What can hang from each mark
natam: neraku
neraku: dezif marid natam
lufa: natam
rofogo: lipat rugaf
marid: neraku
rugaf: dezif rofogo
dezif: lipat neraku rugaf

Known rows, with every way that one mark hangs from another
dezif(rugaf): [ -3.6   3.5  -2.0   1.1   3.2   0.4 -18.5   0.8 -11.7  48.5  -9.9  14.4
   7.1  -2.6  -2.8 -10.3   9.1 -18.9   6.2  10.7 -14.8   9.7]
marid(neraku(dezif)): [  7.0 -12.6   1.3  -6.7  -2.6  10.9  13.8   2.5   2.4   6.6 -19.4   9.5
  -4.1   0.3   5.3   7.9  -8.5   0.2   2.1   1.9 -38.8   7.3]
neraku(dezif(lipat) natam): [ 11.4   6.1   6.8  -5.5  -2.1   3.6  22.6   8.8   3.3 -24.0   5.4 -35.4
  -6.7 -12.8  22.0   2.7   4.4   1.2   0.5   1.6 -10.9 -12.9]
neraku(dezif(lipat rugaf) marid natam): [ 18.7  18.1  14.0  13.7  -0.9 -13.7  19.6   1.7  -0.7   1.9  24.0 -50.4
  -8.6   1.3   7.7   1.6   6.3  -2.1  -0.2  12.8   4.8 -24.6]
lufa(natam(neraku(marid))): [-18.9   5.2  -2.2   1.5  -2.4 -36.4  -6.1  -6.6  12.4 -13.9   1.9  27.5
  10.4 -24.2 -18.5  -1.0   8.6  12.4   2.9 -15.4 -19.9  10.1]
lufa(natam(neraku(dezif))): [ -5.2  -5.8  -0.4  -3.2  -1.0  -1.4  26.6   3.4  19.0   7.7   3.5  28.8
   2.3 -21.8  -0.3   1.7   7.2  12.2  -1.3 -30.9 -17.4   8.8]
rofogo(lipat rugaf(dezif(neraku))): [-21.9  -5.4  -5.3  -6.5 -41.6  16.3 -28.3  -1.0 -11.2 -23.7 -11.7  29.5
  -4.2  18.7 -10.3  -4.8 -16.6  -6.3 -10.6   3.1  14.1  15.4]
dezif(lipat neraku rugaf(rofogo)): [  7.6  -1.1 -10.4   5.3  43.1   9.3 -18.5  -4.1 -23.8  12.7 -11.0  25.7
   5.8  10.2   0.3   7.3  -4.2  -0.8   4.0  -2.2  32.8   5.1]
lufa(natam(neraku)): [-18.6   1.5  -5.8  -8.2   0.9 -12.5  -1.8   0.7   9.3   2.8 -10.7  42.9
   6.2 -26.5  -6.5  -2.1   5.4  12.0   6.0 -22.1 -24.4  18.5]
rugaf(dezif rofogo): [-22.2 -12.1  -8.9  -8.3   1.7   9.9 -36.6   2.8   8.8   4.3 -10.5  13.8
  14.8 -11.5  -1.4 -14.5  13.5  -9.5   0.8  -9.8 -20.1  12.2]
rugaf(dezif(neraku) rofogo(lipat)): [-20.9 -16.3 -12.6 -13.8  -4.6  19.1 -33.2   2.9   1.5  11.6 -10.8  45.0
   8.7   1.8  -2.9  -3.5  -7.3   3.0 -17.2 -11.1  14.1  16.6]
natam(neraku(dezif(lipat rugaf(rofogo)))): [  2.8  -5.2 -10.1   1.5  41.1  21.0  14.8   0.6 -11.1  11.1   1.0  41.1
  -9.5  -1.8  -1.7   4.6  -7.4   6.8  11.4 -10.3   3.9   7.2]
lufa(natam(neraku(dezif marid))): [ -6.4  -1.0   3.3   5.4  -3.6 -25.4  22.8  -1.5  23.7  -8.8  16.5  13.2
   5.4 -18.5  -8.2   1.1  11.3  13.0  -3.8 -22.7 -12.7   1.2]
dezif(lipat neraku rugaf): [ 19.6   1.8  -4.4   5.4   0.8   4.6 -13.6  -2.2 -29.0  16.6 -13.1  15.4
  -3.6  11.6  -3.6  -1.4  -3.0  -8.1   5.4   9.9  33.2   1.6]
rofogo(rugaf): [-28.5   5.8  -5.3  -4.5   4.2  -2.4 -19.1   0.0  -9.1 -30.3 -14.5   9.8
   4.6   2.0  -3.3  -8.6   1.0 -17.2   7.4  12.5 -24.0  14.0]
rofogo(lipat rugaf(dezif)): [-37.3   3.6  -3.4  -8.5 -43.4  13.8 -32.7   8.5  -7.6 -21.8  -8.9  28.0
  -6.8   2.2  -6.6 -10.3 -11.7 -12.7  -9.8   2.2 -26.7  17.6]
dezif(lipat neraku(natam) rugaf): [ 22.1   7.7   2.5   3.7   3.9   0.1  -4.7  -2.5 -15.9  12.7  -7.9 -17.3
  -2.4  11.3  -0.3   2.8  -2.2  -0.7   5.8  11.3  34.9  -5.6]
natam(neraku(dezif)): [ -6.7 -15.9  -5.3  -7.7   2.6   6.9  19.1  -1.1   0.3   5.7  -6.5  33.3
   0.7  -6.7  -5.8  -6.7   2.0  -3.0   7.8   0.5 -10.2  12.6]
neraku(dezif(lipat) marid natam): [  9.6  11.4  12.1   4.5  -4.3 -17.9  19.4   2.5   5.9 -41.2  18.4 -49.7
  -4.1  -8.1  11.9   3.0   7.9   2.5  -3.0  10.2  -2.0 -22.3]
marid(neraku(dezif(lipat rugaf) natam)): [ 31.0   8.0   8.4   3.7   2.1  12.5  27.2   1.6  -5.3  14.5  -6.7 -26.0
 -21.0  10.9   8.8  19.9 -19.5   9.1   6.1   5.4 -21.5 -11.0]
rugaf(dezif(neraku(marid)) rofogo(lipat)): [-23.2 -10.3  -8.5  -4.4  -5.1  -6.3 -36.4  -4.5   6.3  -5.4   2.5  26.8
  11.6   5.4 -10.0  -3.7  -2.5   4.5 -20.1  -2.1  20.8   7.6]

Rows
[  2.4   1.0   3.1  -0.5   3.7 -32.3  -9.0  -8.8   9.1 -13.4  -1.5 -32.4
  17.4   8.6  -6.0  -1.0   8.9  -1.8  -2.2  15.9  28.0  -7.8] : dezif(neraku(marid natam))
[  3.1  -5.8   0.6   2.2  -8.0 -13.4  20.5  -2.4  -4.9 -42.1   9.1  17.3
  -9.8  -7.7  -8.5  -1.9  -0.4   7.2   6.6   7.0   1.7  -2.0] : natam(neraku(dezif(lipat) marid))
[ 10.0   9.8  11.7  12.5   2.9 -18.6  16.8  -0.9  12.9  34.0  22.9 -48.8
   6.5   7.3   3.6  -4.6  13.9 -10.7  -1.0  14.1  -3.5 -14.9] : neraku(dezif(rugaf) marid natam)
[ -5.0   0.4   5.7   6.6 -34.0 -18.3 -23.4  -8.8   6.4 -50.1   6.8 -46.6
  10.6  27.5 -18.9  -7.7   0.6  -7.5   2.1  13.9  26.8  -8.0] : rofogo(rugaf(dezif(neraku(marid natam))))
[-15.4  -3.2 -15.3  -5.2  38.7  12.9 -21.9  -1.7 -11.0  52.3 -12.0  54.1
   7.2   9.1   0.3   8.2 -12.3  -0.1 -12.4  -2.1  20.1  18.4] : dezif(neraku rugaf(rofogo(lipat)))
[-11.4   5.8  -1.1   0.3 -38.3  10.4 -30.3   4.4 -19.1 -62.9  -7.4   1.0
  -9.8   0.2  -4.8 -12.0  -2.8 -11.0   7.4   5.0 -14.3   2.2] : rofogo(rugaf(dezif(lipat)))
[ 10.1   5.8   0.6  -4.7  -1.6  -4.2  -3.4  -0.2  -9.6 -26.1 -14.3 -19.2
   0.0  -0.7   5.5   4.2  -1.6   4.3   3.8   8.1  26.8  -5.7] : dezif(lipat neraku(natam))
[ 18.2   2.4   6.7   2.3 -40.3 -20.0 -18.8  -3.8  -0.1 -45.2   5.4 -43.2
  -0.3   8.4 -10.0  -4.4   5.2   3.1  -1.5   9.1  38.0 -15.4] : rugaf(dezif(lipat neraku(marid natam)))
[  6.4  -6.5   5.8   2.4 -36.3 -22.5 -23.0  -7.4  14.3 -12.4   4.6 -41.9
  15.1  10.6 -14.6 -10.2  13.2  -2.5  -1.8  10.0  28.0 -10.4] : rugaf(dezif(neraku(marid natam)))
[  4.5   6.7   5.9   9.1  -6.7 -22.7  28.5  -0.1  10.0 -40.2  18.3  12.7
  -7.7 -23.6  -3.4   7.1   3.2  21.5  -1.3 -23.2  -6.2  -5.5] : lufa(natam(neraku(dezif(lipat) marid)))
[-18.1   1.1  -7.3  -3.2  36.2  22.2   5.8   7.6  -0.6  56.9   6.0  35.0
   2.9  -3.7  16.4   3.9  -6.4  -4.0 -14.8  -8.7 -16.7   8.9] : neraku(dezif(rugaf(rofogo(lipat))))
[ 12.7  -1.9  -3.5   3.3   0.1  14.3  21.3   1.4 -18.5  15.7  -0.6  31.5
 -17.1   0.7  -6.0  -1.7  -7.6  -0.9  11.4   1.3   3.7   5.8] : natam(neraku(dezif(lipat rugaf)))
[  0.3   3.0  10.5   2.2   0.5 -20.7  16.6   0.5  20.1  -7.2  18.7 -49.8
  11.0  -4.3   7.5  -2.4  15.2  -5.4  -4.5  11.1 -10.0 -17.0] : neraku(dezif marid natam)
[ 5.0  1.2 -4.9  5.8 39.2 19.1  7.0  4.3 -8.5 17.3  7.6  8.1 -1.7 -3.4
 16.9  1.6  1.8 -4.2  0.2 -7.9 -1.2 -4.1] : neraku(dezif(lipat rugaf(rofogo)))
[ 16.3  -1.1   4.2  -4.2 -41.0   5.3 -15.4   0.0  -1.9 -27.2  -8.9 -28.6
  -3.4   3.6  -0.9  -7.5   1.3   3.6   4.6   2.5  28.9  -9.0] : rugaf(dezif(lipat neraku(natam)))
[ 14.5  -8.7  -2.5  -5.2 -42.1   9.8 -23.5   1.0 -15.6 -24.9 -13.3   5.7
  -2.8   2.3  -2.8 -10.3   2.7  -1.7   3.4   2.1  29.8   0.1] : rugaf(dezif(lipat neraku))
[-13.9   7.9  -2.8  -7.3  41.9  19.0  12.4   8.4  11.4  55.6  11.6   2.0
  -0.1  -2.4  18.5   8.4  -6.4   1.8 -15.5  -6.6 -15.7  -0.2] : neraku(dezif(rugaf(rofogo(lipat))) natam)
[  4.2   0.2   1.8   5.1   5.4   2.7  25.7   1.8  10.7  49.3   6.6  29.0
  -0.4 -10.7  -2.1  -0.9   4.6   9.2   2.8 -26.5 -10.0   9.2] : lufa(natam(neraku(dezif(rugaf))))
[-10.5  -4.2  -7.4  -4.9  -4.2  14.4 -34.1   5.8  -5.7 -27.7  -7.8  13.9
   1.8 -16.0   4.1  -8.6   7.3  -2.0   4.5 -10.2 -14.7   2.9] : rugaf(dezif(lipat) rofogo)
[ 13.8   1.2   1.4  11.6  -2.6 -10.1  18.6  -4.9 -13.7   1.1  12.8  17.2
 -13.2   4.7 -11.5  -0.4  -2.5   2.9   5.8  10.0   9.6  -2.2] : natam(neraku(dezif(lipat rugaf) marid))
[  7.5   9.3   2.2   4.6  42.1  15.8  15.6   6.0  -0.2  17.8  12.5 -27.4
  -4.2  -1.6  15.9   6.8   1.9   1.6   2.2  -7.7  -2.8 -13.7] : neraku(dezif(lipat rugaf(rofogo)) natam)
[ -6.2 -12.0  -0.7   0.3  -1.5 -16.9  18.3  -6.3   8.6  -9.7   7.1  16.7
   3.5  -3.5 -13.6  -7.4   6.2   0.8   5.0   7.8  -8.2   2.7] : natam(neraku(dezif marid))
[ 20.5  -0.5   6.9  -5.1  -4.5   9.8  26.3   3.5   1.1 -27.7 -13.4 -25.9
 -19.6  -2.2  11.7  19.4 -17.9  13.9   4.4   0.9 -29.1  -7.4] : marid(neraku(dezif(lipat) natam))
[ -0.9   1.6  -0.4   3.4  48.1  11.0  12.6   4.4  15.5  48.0  11.1 -25.6
  10.7   1.1  13.6   1.1   8.3  -5.6   0.6  -4.9  -9.4  -5.9] : neraku(dezif(rugaf(rofogo)) natam)
[ 22.9  15.1   6.0  12.8   1.9 -25.3  -7.1  -8.6 -12.1  -3.0   5.3 -32.4
   0.6  15.7  -7.9   4.4   0.4  -0.7   0.2  19.4  40.7 -15.2] : dezif(lipat neraku(marid natam) rugaf)
[-19.8   3.9   2.3  -9.0 -38.2  11.3 -21.5   1.2   1.0 -23.1  -7.1  -5.8
  -4.4  20.4  -5.6   0.1 -17.9  -2.9 -10.1   4.8  14.4   5.2] : rofogo(lipat rugaf(dezif(neraku(natam))))
[ 10.8  -7.1   5.2  -6.9  -0.6   7.8  22.0   1.9  15.8   4.6 -15.3 -24.7
  -4.5   1.3   9.3  13.7  -9.9   8.1   1.4   3.4 -37.5  -4.2] : marid(neraku(dezif natam))
[ -3.4  -5.2  -4.7   3.7  43.7  16.0   3.7   1.9   4.5  48.9   6.0   8.9
  10.9   0.2  10.1  -3.6  10.3 -11.4  -0.6  -7.0  -8.6   3.1] : neraku(dezif(rugaf(rofogo)))
[ 19.5  -1.4   6.6   2.2   5.9  10.1  23.8  -3.0  10.2  46.4  -9.5 -24.7
  -7.6  13.3   4.0  15.8 -12.9  -0.3   2.6   4.8 -26.5  -1.9] : marid(neraku(dezif(rugaf) natam))
